Each row was made from one path, in order. Every step used is in the known rows, and no mark comes twice. Write each row's path.
Known rows:
j-v-g-c-m-d: [-11  29  -1   0  52  11   8   0 -20  11  -3   6  -8  -3 -49  -5 -17  -6
   2 -20 -34  -1   2  -3  15 -36 -16]
m-d-z: [-22  14   6  -7 -14  16   6  -3  -4  12  -1  -7 -13  26 -35 -16 -38 -23
   0 -11   6  -2   4 -36  23 -29   0]
k-g-c-m-d-z: [-29  22 -12 -21  22  25  -4   2 -10  14  -3   2 -12   6 -23 -11 -54 -20
   9 -18  -4  -1  16   0  32 -41  10]
p-v-j-b: [-13  17   6  -9  22   7  14 -14 -23 -10  -4   2  -7  13 -20  -6   1 -22
  -1 -11   5  -2 -10 -10   7 -19   3]
g-v: [ -3  13 -16  -6  42  14 -16 -11 -14   5  -3  -4  -7  -2 -32  -9  -1 -24
   2  -7 -23  12   3   1  12 -33  -5]
w-m: [-20   9   6  -7 -17   5 -11  -9  -4  14   3  -5  -6  24 -23 -23  -7 -19
   0  -1  10   2  -9  -6  -8 -31  13]
c-g: [-25  12   7  -4  29  24  -9 -10 -11   7   7   6 -14   8 -25   1 -13 -13
  -5 -11  -7  -7   3  -2  13 -31   0]
k-g-c-m-w: [-26  26 -17 -20  32  24 -14   1  -9  11  -7   3 -15  -1 -14 -11 -45 -22
  12 -16 -33   2  13   5  28 -31   8]
c-m-w: [-27  27   4  -1  30  35  -7  -7   2  17  -2  -1 -13  14 -24 -16 -35 -30
  -4  -9 -25  -7   5 -28  18 -14  -8]
j-b: [ -1   1 -16 -18  63  19   0  -4 -15   4   1  -1 -16  23 -43  -5 -16 -21
   5 -12 -19   0   8  -9 -15 -28   8]
j-b-p-v-g-c: [ -6  -1 -12 -18  66  17   3 -20 -30  -2  -6  -6 -13  -4 -22   3 -12 -30
   8 -20 -10   8   5   8  -8 -45  -6]
v-j-b-p: [-10  -7  -6  -2  28  14  -1  -9 -23 -11  -3   5 -14  12 -22  -4 -14 -18
  -2 -19   5  -2  -9  -4 -11 -22   0]
m-c-g-v: [-21  32 -16   4  45   1 -15  -3 -11   4  -9   0 -12   5 -37  -8 -16 -21
   0 -12 -32   0   1  -7  31 -31 -16]
w-m-c-g-v-j-b-p: [-33  18  -8   2  22  -5 -10  -8 -16   7  -6   5  -6  17 -33 -20 -18 -24
  -1 -14 -13  -3 -13   7   3 -35  -4]
g-v-j-b-p: [ -4   3 -18  -2  54  13  -9 -11 -26  -6  -5   5  -8  -3 -30  -6  -6 -25
   1 -16 -17   6  -5  10   1 -30  -8]
g-c: [  9   5 -18  -6  19   9 -18  -6 -15   9  -6  -5  -7  -5 -17  -6 -13 -15
  12  -5 -17   9   7   3  16 -34 -10]
w-m-c: [-23  22  -6  -1 -17 -11 -12  -2  -2  11  -7  -9  -8  29 -29 -28 -13 -21
   1  -3  -1   2 -12 -16   4 -29   4]
j-v-g-k: [  4  25  -1 -11  50  17  18  -2 -25  -2   3   0 -10  -4 -42  -2 -10 -12
   0 -15 -35   5   4   4   4 -29 -10]
d-m: [-11  10 -10  -6  -7  37   9  -2  -2  15  -2 -11 -10  14 -30  -5 -21 -30
  -4  -8  23   4   4 -15   4 -21   9]
c-m-d: [-31  17  18  -2  27  23  -5  -8   2  15   3  -2  -9  19 -36 -18 -31 -20
 -11 -11 -11 -10  -3 -27  19 -32  -9]
b-j-v-g: [-13   1 -12   2 -18  28 -20 -10 -22   3  -5   2 -10  -2 -34   2  -3  -8
  -3 -22 -24   5 -12  -8   0 -22 -10]
b-p: [-19 -15  -2  -8  23  24 -19 -25 -14   1  -4 -12 -16   2 -16  -4 -11 -30
  -1 -14  12  11   0 -10  -7 -37  -2]
k-g-v-j-b: [-20  20 -22 -19  45  11  -5   3 -23 -10  -4  10 -17   5 -27  -7 -22 -18
   6 -21 -21   4   0  17  10 -30  19]
k-g: [-27  14  -9 -23  17  17 -10  -2 -11  -4  -2  -2 -22  12 -19  -7 -25 -17
   4 -16  -2   5   4   0   9 -33  25]
p-b-j: [-23   3   9  -8 -33   6 -37 -26 -19  -5  -5 -12  -1   4   0  -5  -8 -22
   0  -4   4  15 -12 -15   9 -29  -6]
g-c-m-w: [ -6  21 -13  -1  33  25 -15  -5  -6  20  -7  -1  -6  -5 -17 -13 -34 -25
   9  -7 -39   1  10  -8  28 -24 -19]
v-g-c-m-d: [-10  29   7   5   9   9  -1   1 -14   7   0   1 -10  -9 -11  -6 -27  -3
   1 -16 -16  -7  -3   4  26 -42 -19]

Write each row's path:
[-24   5   4  -9  -7   7 -30 -26 -24  -1  -6  -8   0   4 -21  -4  -3 -22
   1  -8  -9  18  -9 -16   4 -26  -7]  p-b-j-v
[-30  13  16  -6 -30  -6  -8  -7   0  15   1  -6  -7  30 -30 -32 -15 -18
  -2  -3  -8  -2 -16 -16   3 -37   6]  w-m-d
[-15  -9  -8 -23  72  24   1 -25 -23  -1  -5  -9 -14  10 -33  -1 -10 -38
   3 -17  -4   8   6  -7 -16 -38   3]  j-b-p-v
[-24  14   9  -5 -15   3 -24 -22 -28  -6  -5  -5  -2  -2 -14   1  -3 -15
   0 -12  -6  15 -12  -9   6 -29  -8]  p-b-j-v-g
[  1  23 -13  -2  46   8   4   0 -26   5  -5   4 -11  -7 -41   1  -4  -6
   7 -18 -27   6   5   5   6 -31 -10]  j-v-g-c
[ -1  10 -10  -3  40  23 -16  -7 -10  18  -2  -1  -2  -6 -22  -8 -24 -18
   6  -7 -12   1  10   2  19 -35 -15]  g-c-m
[-11   4 -16   3  -1  34 -22 -10 -22  12  -5   5  -3 -11 -33   1 -12  -9
  -1 -22 -30   3  -6  -1   9 -26 -19]  b-j-v-g-c-m
[  9  24   8 -10   7  15  12  -1 -19  -9   7  -7 -12  -9  -3  -3 -18 -10
  -2 -11 -22   1  -2  10  15 -35 -13]  v-g-k
[-22  18 -16 -21  38  24 -14  -1 -12   8  -2   2 -13  -2 -17  -7 -37 -17
   9 -16 -12   2  12  12  21 -39  11]  k-g-c-m
[  6  22  -6   2   0   5  -4   1 -21  -1  -3  -2 -13 -13  -3   0 -12  -2
   7 -14 -10   2  -1  12  16 -38 -12]  v-g-c
[-20   5  -1 -16  72  19   6 -20 -24   5  -5  -4 -10  -1 -29  -3 -25 -30
   3 -23 -17   0   3   0   1 -49 -13]  j-b-p-v-g-c-m-d
[-14   2  -7 -17  80  26   5 -21 -27   4  -4  -3 -10  -4 -25   2 -20 -31
   4 -21  -7   2   8   7  -6 -45  -9]  j-b-p-v-g-c-m
[-11  15  -5  -4  22  24  -5  -4  -7  24  -3  -1  -2   3 -29 -13 -43 -21
   5  -9  -8  -3  13 -13  32 -37 -17]  g-c-m-d-z
[ -7  35  -2   5  10  17  -1   2 -13   8  -4   2 -13 -12  -4  -5 -29 -10
   5 -15 -27  -5   3   3  26 -30 -18]  v-g-c-m-w
[ -5  26  -8   0  59  18   6  -1 -22  11  -2   7  -8  -7 -44   0 -11  -8
   3 -19 -22   1   7   5   8 -32 -13]  j-v-g-c-m
[-23   5  -4  -1  62  21  -8 -14 -26   1   3  15  -9  -6 -29   3 -12 -20
  -4 -19 -20  -4  -1  18   9 -35  -8]  c-g-v-j-b-p
[-13  -9 -19  -4  -6  31 -28 -15 -18   9  -6   0  -7   5 -43  -3  -2 -17
  -1 -17 -28   9  -8 -16  -2 -18  -7]  b-j-v
[ -5   1  -3 -26  70  23  13 -22 -29  -7   0 -10 -13  -2 -22   1 -17 -34
   3 -18 -18   7   5   7 -10 -43  -7]  j-b-p-v-g-k
[-25  19 -23   4  33  26  10  -1 -14   8 -10  -1  -9   7 -39  -2 -31 -35
  -4 -21   1  -2   0  -3  16 -25  -8]  d-m-c-g-v-j-b-p
[ -3  16  -9   6  17   6 -10  -6 -19  -5  -4   5  -5  -4 -21  -9   0 -17
  -2  -9 -13   6 -10   5  17 -23  -8]  g-v-j
[-32  32  -2   8  -8 -11 -10  -2  -9   9  -5   6  -3  18 -27 -24 -12 -16
  -2  -7 -11  -5 -17   2  17 -29  -4]  w-m-c-g-v-j
[ -4   0 -21   2 -14  24 -24  -9 -25   6  -8   3  -6 -12 -30   2  -5  -7
   4 -21 -33   8  -8   1   7 -25 -17]  b-j-v-g-c
[-28  29  -8   2  18 -10  -6   1 -13   9  -4   8  -5  22 -37 -22 -16 -18
  -1 -10 -20  -7 -13   5   8 -30  -2]  w-m-c-g-v-j-b
[ -9 -16 -16 -19  71  26  -7 -17 -20   2  -2  -6 -18  14 -37  -2 -18 -31
   4 -18  -9   6   7  -6 -23 -36   3]  j-b-p
[-19  30 -23   4  29  22  14   8 -10   9  -9   2  -8  13 -43  -4 -29 -29
  -4 -17  -6  -6   0  -6  21 -19  -6]  d-m-c-g-v-j-b
